Known rows, with every way that one mark hangs from another
milog{kanat{lazu{bokugu{tugib}} pufa setev}}: [ 17.0  33.5  26.3  48.1 -28.5 -50.3  24.4 -31.0 -12.1 -28.7  52.8  -5.2
  37.4 -13.3  16.6  14.4  15.3 -22.8   0.1   3.9  -7.7 -29.3 -15.1  -2.8
  -1.0]
setev{kanat{pufa}}: [  9.4  -3.3  22.3  16.0 -11.4   6.3  11.7 -12.5  18.3  -4.0  29.3 -16.1
   6.9   0.4   5.9  10.6 -12.5  19.9  29.5   4.3  16.1   2.7 -10.3  -7.5
 -14.1]
kanat{pufa setev}: [  2.8  -4.0  17.4  40.3 -13.1 -12.0  13.7 -19.8   4.9  -9.5  26.0 -11.0
  10.4  -0.5  20.9   9.4 -13.3  -1.6   5.0 -13.9   5.0  -2.9  -9.2  -7.4
 -16.1]
setev{kanat}: [ -1.7   2.8   8.9  -6.6  -8.2  -2.6   2.0  -3.9   5.5  -5.8  27.7 -10.6
  11.9  -0.4 -10.2   1.1  -4.1  27.8  26.2   5.7  20.9   7.3 -13.8  -4.8
  -7.0]
setev{kanat{lazu{nubeger} pufa}}: [ 19.5  21.8  29.5  10.6 -15.4  -2.8  15.5 -15.9  22.0 -22.7  51.1 -17.8
  24.3   5.3   8.1  15.9 -15.2  39.0  22.9   1.4   4.4 -14.1  -5.9 -15.5
  -4.0]
setev{kanat{lazu{nubeger}}}: [  9.4  29.5  16.3 -13.5 -14.8  -9.6   6.4  -6.5  10.1 -23.3  48.6 -12.4
  28.8   3.6  -8.1   6.6  -8.7  46.5  22.7   3.7   9.1 -10.8  -9.2 -13.3
   0.5]
lazu{kanat}: [-10.2   8.3  14.4  -6.6 -12.4 -20.5   0.2 -11.5 -12.6  -9.5  21.6   8.4
  24.6  11.2   6.6  -8.4   4.1  19.2   6.7  -7.9  12.3  -8.6 -23.6 -14.8
  -5.6]
tugib{bokugu}: [ -7.5  -4.2  -4.3  -4.0 -13.9 -25.3  -8.8  -2.7   1.2  14.1  11.3   0.3
  12.4  -7.1   2.1  -5.9   1.0  20.5  11.4 -10.3   5.9  -4.5 -16.0   8.7
  -9.5]
nubeger{pufa}: [ -1.1  -6.1   0.8  13.5   4.0  -0.8  -1.4  -9.1  -8.2   3.8   7.1 -12.9
  24.6   5.8  20.2   2.2 -10.2  -8.9 -10.0   0.4  12.4  -2.2   0.1  -2.6
 -12.7]
folabo{bokugu{lazu{kanat} tugib}}: [-24.0   1.8  16.8   0.0   5.9 -26.5   5.7 -21.2 -22.8 -11.1  27.5   6.8
  29.6  12.7  -3.2  -0.4  47.3  -4.0   3.7   0.2  14.7 -17.9 -20.8 -13.6
  -7.1]
setev{kanat{lazu}}: [ 15.0  24.7  21.2   0.3 -12.1  -9.8   0.4 -17.3   9.7 -17.8  33.9 -12.9
  16.8   5.4  -7.1   1.8  -7.8  29.4  28.0   0.1  10.6  -8.5  -3.3  -7.0
   1.0]
lazu{nubeger}: [-14.7   7.0  -1.8 -10.8  -4.7 -12.4   1.9   5.2  -6.2  -7.8  25.6  -2.7
  27.6   1.4   0.0  -7.5  -0.4  26.6  -2.3   2.6  13.0  -6.7 -18.1 -11.2
  -9.5]
kanat{lazu{bokugu nubeger} pufa}: [ 24.8  32.3  20.1  17.2 -22.7 -28.8   5.8 -16.2  11.5 -19.1  32.6  -4.3
  24.2   1.3  18.4   4.6   1.1   8.9 -11.3   4.4 -13.8 -24.4 -11.2 -13.9
   1.2]
folabo{bokugu{lazu}}: [-23.0  -0.6  11.1  13.9   7.9  -3.8  -3.6  -7.0  -0.9  -6.6  18.6   6.3
  15.6   9.9  -1.5  -7.5  28.0  -0.6   7.2  -3.3  19.8 -13.6  -8.6  -9.9
  -6.6]
folabo{bokugu{lazu tugib}}: [-24.6  -4.2   4.4   8.1  14.8 -18.9   2.1 -12.8 -15.7  -4.1  16.6  -1.3
  21.1   6.8  -8.3  -3.2  43.7 -14.6   2.1   6.7  16.6 -12.8  -8.3  -4.7
  -9.6]
kanat{lazu setev}: [  6.5  23.6  15.0  24.9 -16.3 -26.8   2.1 -23.8  -1.4 -23.8  28.8  -5.6
  21.6   5.7   7.8   2.4  -9.4   7.0   5.7 -18.3  -0.2 -15.6  -3.6  -6.5
   0.3]
bokugu{folabo lazu{kanat{pufa}}}: [ -4.4   5.3  41.7  19.7 -16.6   1.8  13.6 -24.9  -8.1  -4.3  49.9 -10.8
  12.9  20.2  32.5  -5.5  25.4  29.7  21.0   0.6  13.7 -31.5  -9.6 -22.2
  -8.8]
setev{kanat{lazu{bokugu nubeger} pufa}}: [ 32.6  33.9  27.5   7.0 -26.1 -15.9  10.5 -13.9  22.3 -24.7  50.3 -14.5
  20.7  -2.3   6.0  18.7  -3.8  25.5  14.4   9.7  -7.4 -12.1 -11.8 -13.1
   2.9]
lazu{bokugu{folabo tugib} kanat nubeger{pufa}}: [ -3.6  21.8  -2.3 -22.2 -16.0 -22.0  10.1 -17.2 -32.4  -4.7  51.0 -19.0
  40.4  -3.4  27.6   9.9  30.4   3.6 -29.4  28.0  -3.7  -7.7 -18.5 -14.2
  -4.1]
bokugu{folabo lazu{kanat{pufa} nubeger} tugib}: [-11.4   6.5  29.7  -0.4 -10.8 -14.9  25.7 -20.6 -22.1  -7.9  63.3 -19.1
  28.8  14.4  24.0   0.3  39.6  32.1   9.0  14.6   9.5 -34.4 -14.4 -23.0
 -13.9]
bokugu{folabo lazu tugib}: [-16.7   2.5  10.4  -2.3   4.1 -12.9   6.0 -13.8 -28.1   5.5  34.3 -22.7
  11.0   6.7   2.6 -16.4  43.0  12.5  10.8  20.1  18.2 -22.6  -2.8  -7.5
 -10.7]
milog{kanat{lazu{bokugu{tugib}} setev}}: [  6.6  39.2  14.9  24.4 -26.2 -55.9  14.5 -22.8 -22.9 -29.5  52.4   0.8
  41.3 -14.8   1.5   6.8  22.1 -16.5  -1.5   4.8  -1.7 -25.9 -18.8   0.3
   4.4]

Rows
[  7.8  17.9   9.4   4.3 -26.9 -26.6  12.4 -11.3 -13.6 -21.2  52.7  -3.5
  40.6  -1.3  25.7  30.1   0.6  -4.2 -19.5  -7.8  -7.4  -3.3 -22.8 -13.8
  -1.2]
lazu{bokugu kanat{setev} nubeger{pufa}}
[ -6.6   4.6   8.6  -8.1  -6.3  -7.7  10.5  -6.2 -13.7  -8.4  37.0  -3.0
  46.5  12.4  25.6  11.9  -5.7  18.0 -11.8  -4.5   8.6  -8.6 -14.0 -17.3
  -8.9]
lazu{kanat nubeger{pufa}}
[ -0.5   3.4  41.4  25.6 -22.8 -15.9  28.2 -14.0  -5.2 -23.4  64.3  -2.0
  28.1  17.7  21.9  18.9   7.8  24.9  18.5 -21.3   5.2 -29.3 -18.5 -23.0
 -12.4]
bokugu{lazu{kanat{pufa setev} nubeger}}
[  9.9  16.2  21.9   3.3 -27.0 -26.8  10.7  -8.9   2.0 -15.9  38.5   5.9
  28.2   3.4  18.6   8.8   8.2  14.3  -8.2   3.7  -7.0 -11.5 -32.8 -21.6
  -3.8]
lazu{bokugu kanat{pufa} nubeger}
[ -0.6  22.5   4.9 -13.6 -29.0 -54.1  14.1 -12.4 -25.8 -24.5  53.4   0.7
  37.7  -6.9  -2.9  17.5  25.7   1.7 -13.5   2.8  -9.3  -4.4 -35.4 -12.6
  -2.2]
lazu{bokugu{tugib} kanat{setev} nubeger}
[  3.7   1.2  29.3  32.0 -24.0 -18.9  17.0 -27.0   0.9 -17.5  38.6  -1.9
  20.6   9.3  26.9  14.7  -7.8   6.0   8.7 -20.2   3.2  -7.5 -20.9 -16.8
 -11.7]
lazu{kanat{pufa setev}}
[ -3.1   8.1  44.3  35.5 -24.6  -4.8  21.1 -30.3  -9.8 -13.4  64.3 -14.6
  12.9  16.0  36.7   8.2  17.7  23.0  24.4 -11.4   9.8 -28.9 -10.3 -21.7
  -9.0]
bokugu{folabo lazu{kanat{pufa setev}}}
[ 29.7  32.5  12.7  -4.4 -17.2 -10.4   5.8  -9.0   7.4 -20.0  49.0 -20.1
  33.0  -2.0   8.9  26.5  -5.8  14.1   1.4  10.9  -4.1  -7.0  -1.1  -6.8
   4.4]
setev{kanat{lazu{bokugu nubeger{pufa}}}}
[ 19.7  32.0  14.6  18.8 -17.3 -30.3   2.2 -36.9  -7.6  -8.1  28.8 -23.9
  12.5  -3.7  24.3  -3.1  25.8  -6.0 -10.5  22.9 -12.7 -22.0  -2.7  -6.4
   0.2]
kanat{lazu{bokugu{folabo tugib}} pufa}
[ 12.8  23.0  23.8  35.4 -19.0 -20.4  16.0 -23.4  10.3 -28.3  49.1 -13.1
  28.0   7.1  24.4  15.7 -16.7  17.0   2.4 -17.3  -6.4 -21.1  -4.0 -14.6
  -4.9]
kanat{lazu{nubeger} pufa setev}
[-30.2   5.7  12.9 -14.9   3.6 -26.3  12.5 -10.2 -22.7 -17.5  46.0   7.3
  43.1  12.3  -4.3   3.9  45.4  10.5  -1.2   2.7  12.6 -20.7 -24.9 -19.3
  -6.8]
folabo{bokugu{lazu{kanat nubeger} tugib}}
[-11.2   2.6  22.0 -16.8 -22.9 -28.5   5.5   0.3 -10.6  -1.3  50.9   9.4
  30.7   9.5   2.0   3.6  21.9  48.5  24.9 -17.0   5.3 -28.7 -25.1  -8.7
  -5.0]
tugib{bokugu{lazu{kanat nubeger}}}
[  9.1  21.4   9.0  22.9  -8.1 -13.9  12.1 -18.4  -4.9 -24.2  44.1 -18.2
  41.6   7.6  25.8  21.9 -19.2   4.1 -10.8 -15.7  -3.8 -17.0   4.7  -9.4
  -3.8]
kanat{lazu{nubeger{pufa}} setev}
[  9.2  15.7  16.8   9.7 -31.1 -47.1  24.3 -21.3 -14.1 -22.2  52.7  -4.9
  33.4  -5.7  14.5  25.4  18.8  -4.4 -11.0   1.9 -13.6  -8.2 -33.0 -14.6
  -7.9]
lazu{bokugu{tugib} kanat{pufa setev} nubeger}
[-13.5  -1.0   7.8  -8.8   5.4 -25.5  13.0   0.5 -24.3  -3.7  35.0 -10.3
  27.9   8.3 -12.2  -3.7  32.1  14.4   4.5  12.1  14.9 -24.0 -10.2  -7.4
 -13.6]
bokugu{lazu{nubeger} tugib}
[  2.0  26.2  18.4  -4.3 -33.9 -14.5   8.8 -14.9  -2.9 -12.1  55.3  -5.4
  24.2   0.5  33.1   2.1  17.9  31.9  -8.3  14.8  -2.8 -14.4 -28.8 -25.2
  -1.3]
lazu{bokugu{folabo} kanat{pufa} nubeger}
[-11.3  -2.9   8.8  -8.6 -11.4 -21.6   2.1   8.8  -3.7   7.5  39.0  -0.4
  20.3   2.4  -3.1  -0.7  17.9  39.3  19.1  -9.7   7.9 -24.7 -12.9   1.1
  -8.9]
tugib{bokugu{lazu{nubeger}}}
[ 22.8  32.2   8.1  19.7 -21.4 -28.0   7.8 -15.8  -5.1 -24.9  44.2 -14.2
  36.1  -2.7  24.4  25.2  -8.5 -10.6 -20.3  -7.2 -15.2 -14.0  -1.2  -6.4
   2.3]
kanat{lazu{bokugu nubeger{pufa}} setev}
[-14.9   1.3   3.6  -4.1   9.7  -1.9  15.5  -8.8 -30.4   5.4  48.2 -34.6
  30.9   8.0  20.5   2.3  31.0  10.2  -8.6  22.2  15.2 -24.2   5.8  -8.5
 -16.2]
bokugu{folabo lazu{nubeger{pufa}} tugib}
[ 28.8  33.6  21.6   8.2 -22.4 -16.4   8.1 -35.9   4.3 -11.9  49.1 -32.7
   8.7  -7.3  11.4  10.5  21.2  11.5  13.8  29.6  -6.0 -12.0  -4.3  -6.1
   1.5]
setev{kanat{lazu{bokugu{folabo tugib}} pufa}}
[ 29.9  29.7  27.6  47.1 -28.2 -32.6   6.7 -30.5  11.4 -23.7  32.6  -7.8
  12.8  -0.2  22.6  15.5  -5.5 -13.0  -3.9 -11.0 -16.2 -18.1  -7.2  -5.9
   1.9]
kanat{lazu{bokugu} pufa setev}
[ 21.7  35.1  17.0  33.9 -25.8 -35.8  10.4 -42.1  -7.8 -17.9  44.6 -26.6
  12.1  -7.6  27.0  11.9  20.4 -11.9  -9.3  11.4 -16.8 -18.7  -3.4  -5.8
   1.0]
kanat{lazu{bokugu{folabo tugib}} pufa setev}
[ 20.8  30.9   6.4   5.5 -12.2 -23.1  -0.5 -10.5  -3.5 -15.0  29.0 -11.9
  37.7   2.9  21.8  11.3  -2.6  -3.1 -25.0   5.5 -12.2 -18.0  -0.6  -8.2
   3.7]
kanat{lazu{bokugu nubeger{pufa}}}
[-13.9   0.2  10.1  -0.2 -13.2  -8.3  -5.2  -6.4  -8.3  17.7  37.5 -11.2
   4.3  -0.2  10.6 -12.7  28.1  36.6  24.8  -0.9  13.1 -24.7  -6.0   2.1
  -7.3]
tugib{bokugu{folabo lazu}}
[-16.8   9.6  21.8 -10.5  -7.0 -17.9   8.7 -21.6 -34.4  -3.2  46.0 -12.7
  21.7  13.9   7.5 -12.0  47.4  21.7  15.1  13.9  15.9 -27.5 -13.4 -15.6
  -7.9]
bokugu{folabo lazu{kanat} tugib}
[  0.9  -2.4  35.0  21.7 -34.2 -27.6  23.2 -13.5  -0.1  -9.4  66.7   1.2
  25.3   6.3  22.2  25.8   8.4  35.7  28.8 -31.7  -3.7 -29.8 -22.2  -9.0
 -10.9]
tugib{bokugu{lazu{kanat{pufa setev} nubeger}}}
[-13.4  -4.1  30.9  37.3  -5.1 -24.2  23.1 -35.0 -11.4 -20.0  45.0  -1.6
  25.6  11.7  17.7  22.8  35.2 -16.4   7.3 -13.5   4.4 -17.5 -17.0 -16.1
  -9.8]
folabo{bokugu{lazu{kanat{pufa setev}} tugib}}
[ -8.3   5.1  24.9  50.5 -19.9 -13.4  26.1 -15.3   0.0 -16.2  48.8  -0.4
  31.2  -7.4  23.3   7.1 -10.0   1.6  14.1 -10.0  18.1 -17.0 -19.8  -7.7
 -12.7]
milog{kanat{pufa setev}}
[-13.9  15.2  31.3  10.5 -22.0  -8.8  11.1 -21.0 -20.7 -15.1  64.1  -8.3
  15.9  14.9  18.1  -0.7  26.3  30.5  23.3 -10.2  15.0 -24.2 -13.7 -18.1
  -3.1]
bokugu{folabo lazu{kanat{setev}}}
[  2.0  29.0  30.9  43.4 -25.3 -22.4  29.4 -18.0   3.0 -36.2  70.1  -2.3
  48.6  -2.3  25.5  12.9 -13.3  22.2  10.4 -12.6   5.9 -35.0 -13.9 -16.1
  -5.2]
milog{kanat{lazu{nubeger} pufa setev}}
[ 10.0  19.5  22.1  19.8  -9.5 -14.7   8.6 -16.8  10.1 -17.4  30.1  -8.9
  28.6   9.7  20.6   0.6 -10.7  22.9  -1.1  -4.1  -1.3 -26.8  -4.1 -16.7
  -5.6]
kanat{lazu{nubeger} pufa}
[ -4.2  31.9  23.1  34.7 -21.6 -27.5  13.0 -18.1  -9.1 -31.2  51.8   3.4
  41.7  -1.5  11.2  -1.3  -5.2  12.7  14.6 -15.4  12.5 -27.4 -12.0  -7.8
   1.1]
milog{kanat{lazu setev}}
[ -3.6  -1.3  21.1   9.3  -5.4 -24.9  28.8 -16.9 -34.6 -16.8  62.6 -16.8
  46.4  13.4  16.3  28.4  21.2   0.3  -1.8  -8.3   4.0 -22.9  -6.7 -11.8
 -14.1]
bokugu{lazu{kanat{setev} nubeger{pufa}} tugib}
